Each row was made from one walk, in order. Every step used is in the known rows, and no mark comes twice. Write each row's walk.
Known rows
vuva, duba, zufa, mozon: [ 0.33 -0.48  0.10 -4.93 -0.07 -0.38  2.18  5.87 -2.60  1.86  1.74 -0.53
  2.26  1.03 -4.36  1.55 -0.14 -1.05]
rini, vuva, duba: [-2.11 -3.00  1.84 -1.03 -0.17  1.26  6.74  5.84  0.36  2.43  1.86  4.47
 -1.42 -2.20 -6.41  2.84  0.50 -1.27]
vuva, duba, rini: [-4.02  0.24  5.25  3.53 -0.13 -2.78  3.29  2.44 -3.09 -2.48 -1.30 -0.56
 -2.32 -1.41 -3.72  6.12  1.26 -0.71]
duba, rini: [-5.15  1.92  7.54  3.24 -0.40 -3.49  1.31 -0.43 -1.78 -5.47  1.48  0.21
 -2.45 -2.23 -5.05  5.44  1.42 -0.69]
mozon, zufa, rini, pibu, pogeva: [-1.42 -5.72  1.09  0.87 -1.57 -1.52 -1.40 -0.25 -0.67 -1.42  3.98  2.87
  2.49  1.58  0.82  1.25 -1.10 -0.45]
zufa, mozon, duba: [-0.48 -3.37 -1.05 -1.72  2.49  2.12 -0.59  4.06 -4.26  0.31  1.82 -0.81
  1.72 -0.52 -2.84 -1.07 -1.58 -1.91]
zufa, mozon: [-1.05 -1.33  2.12 -2.47 -0.52  0.44  2.02  1.23 -2.47 -1.40  2.40  0.03
  1.30 -2.26 -4.54  1.84 -1.53 -0.61]
rini, vuva, duba, mozon, zufa: [-1.76  4.56 -0.27 -3.38  2.82 -0.94  4.02  6.77  0.86  3.41  8.27  2.67
 -1.05  1.85 -9.15  1.40  0.43 -0.29]
zufa, mozon, duba, vuva: [ 0.28 -2.13  2.34 -2.74  2.22  1.75  0.40  6.43 -1.61  0.72  5.22  0.09
 -1.09  0.07 -7.52 -3.71  0.17 -1.28]
zufa, rini: [-4.51 -1.49  6.21  1.31 -0.18  0.55 -0.78  0.46 -4.13 -1.21  0.32  1.43
 -0.42 -2.62 -3.85  4.44  0.99  0.33]
vuva, duba, zufa, rini: [-3.16 -0.68  4.29 -1.11  0.21 -0.32 -0.79  5.10 -4.23  2.06 -0.26  0.93
  0.52  0.55 -3.68  4.06  2.44 -0.14]
zufa, rini, pibu, pogeva: [-1.29 -7.47  1.50  1.60 -3.24 -1.60 -0.88 -0.75 -0.57 -2.51  1.51  2.93
  2.22  0.21  1.19  0.54 -0.97 -0.54]
pibu, pogeva: [-2.24 -3.92  0.88 -1.07 -0.39 -1.77  1.69  0.06  2.11 -1.30  5.59  3.46
  2.02 -1.15 -0.18  2.18 -1.17  0.02]
vuva, duba, mozon, zufa, rini, pibu, pogeva: [ 0.04 -4.60 -1.94  0.47 -1.62 -1.88 -0.22  3.09 -0.56  0.87  2.71  1.39
  2.24  3.03  0.28 -0.73 -1.12  0.06]
duba, mozon, zufa, rini, vuva: [-3.10  2.74  3.14 -1.32  1.54  1.37  1.05  6.39  1.80  1.47  5.98  3.09
 -2.06 -1.20 -9.00 -1.35  0.84  1.32]
zufa, rini, vuva, duba: [-2.46 -3.54  2.48  0.32 -0.10  2.33  4.45  6.71 -1.10  3.03 -0.59  2.98
 -1.54 -2.49 -5.20  2.22  0.66  0.11]

Which walk is each row?
[-3.39  0.16  5.23 -1.95 -0.26  0.93  0.57  6.10  1.74  0.38  3.72  4.15
 -1.52 -1.74 -7.76 -0.49  2.22  0.36]
duba, zufa, rini, vuva
[-2.41  0.41  2.16 -3.69  2.50 -1.57 -1.58  4.68 -2.27  0.43  5.41  2.55
  1.06  2.51 -5.41  1.59  2.36 -3.13]
mozon, duba, zufa
[-3.60 -0.27  3.99  1.94  1.27  0.07  1.71  5.49  1.58 -2.48  2.72  2.08
 -3.33 -2.27 -6.81 -1.28  1.00 -0.82]
mozon, duba, rini, vuva
[ 0.61 -0.57 -0.34 -5.26 -0.26  0.55  3.10  7.91 -0.19  2.45  2.38  0.58
  1.38  0.41 -5.81 -0.68 -0.07 -0.63]
rini, vuva, duba, zufa, mozon
[-2.57 -1.75  1.99 -0.38  1.56  2.44  3.91  7.28 -1.19  4.11  1.80  2.95
 -1.18 -1.21 -5.52  2.95  0.53  0.12]
mozon, zufa, rini, vuva, duba
[-3.67  3.87  3.58 -0.65  2.23 -0.41 -1.74  3.20 -3.08  0.93  4.83  0.22
 -0.32  0.56 -6.13  2.44  0.90  1.21]
duba, mozon, zufa, rini
[-2.38 -0.21  2.45  2.54  1.79 -0.85 -1.33  3.55 -3.83 -3.53 -0.42 -3.32
 -0.85 -0.81 -2.69  0.09 -0.34 -0.87]
zufa, mozon, duba, rini
[-1.03 -4.13  3.25  3.60 -2.21 -2.17 -1.08  0.52 -4.88 -5.53 -1.55 -0.73
 -0.50  0.84 -3.17  0.12 -0.13 -3.39]
zufa, mozon, duba, rini, pibu
[-1.37  1.83 -0.01 -1.65 -0.38 -2.09  4.40  4.74 -1.35  1.44  2.51  0.91
 -0.86  0.38 -7.22  1.46  0.67 -0.58]
vuva, duba, mozon
[-3.03  2.80  2.12 -0.45  2.35  0.08 -0.52  5.06 -3.91  2.77  3.01 -0.29
 -0.26  1.12 -5.32  2.94  0.80  1.10]
vuva, duba, mozon, zufa, rini
[-0.60 -3.58 -0.51  0.31 -1.76 -2.39 -1.55  1.23  0.25 -1.05  4.50  1.96
  2.16  2.57 -0.63 -1.21 -1.06  0.21]
duba, mozon, zufa, rini, pibu, pogeva
[-1.72 -4.39  4.23  0.76 -2.10 -1.16 -3.28  1.55 -5.43 -1.97  0.02  2.37
  0.74  2.36 -3.79  1.07  1.91 -3.34]
mozon, duba, zufa, rini, pibu
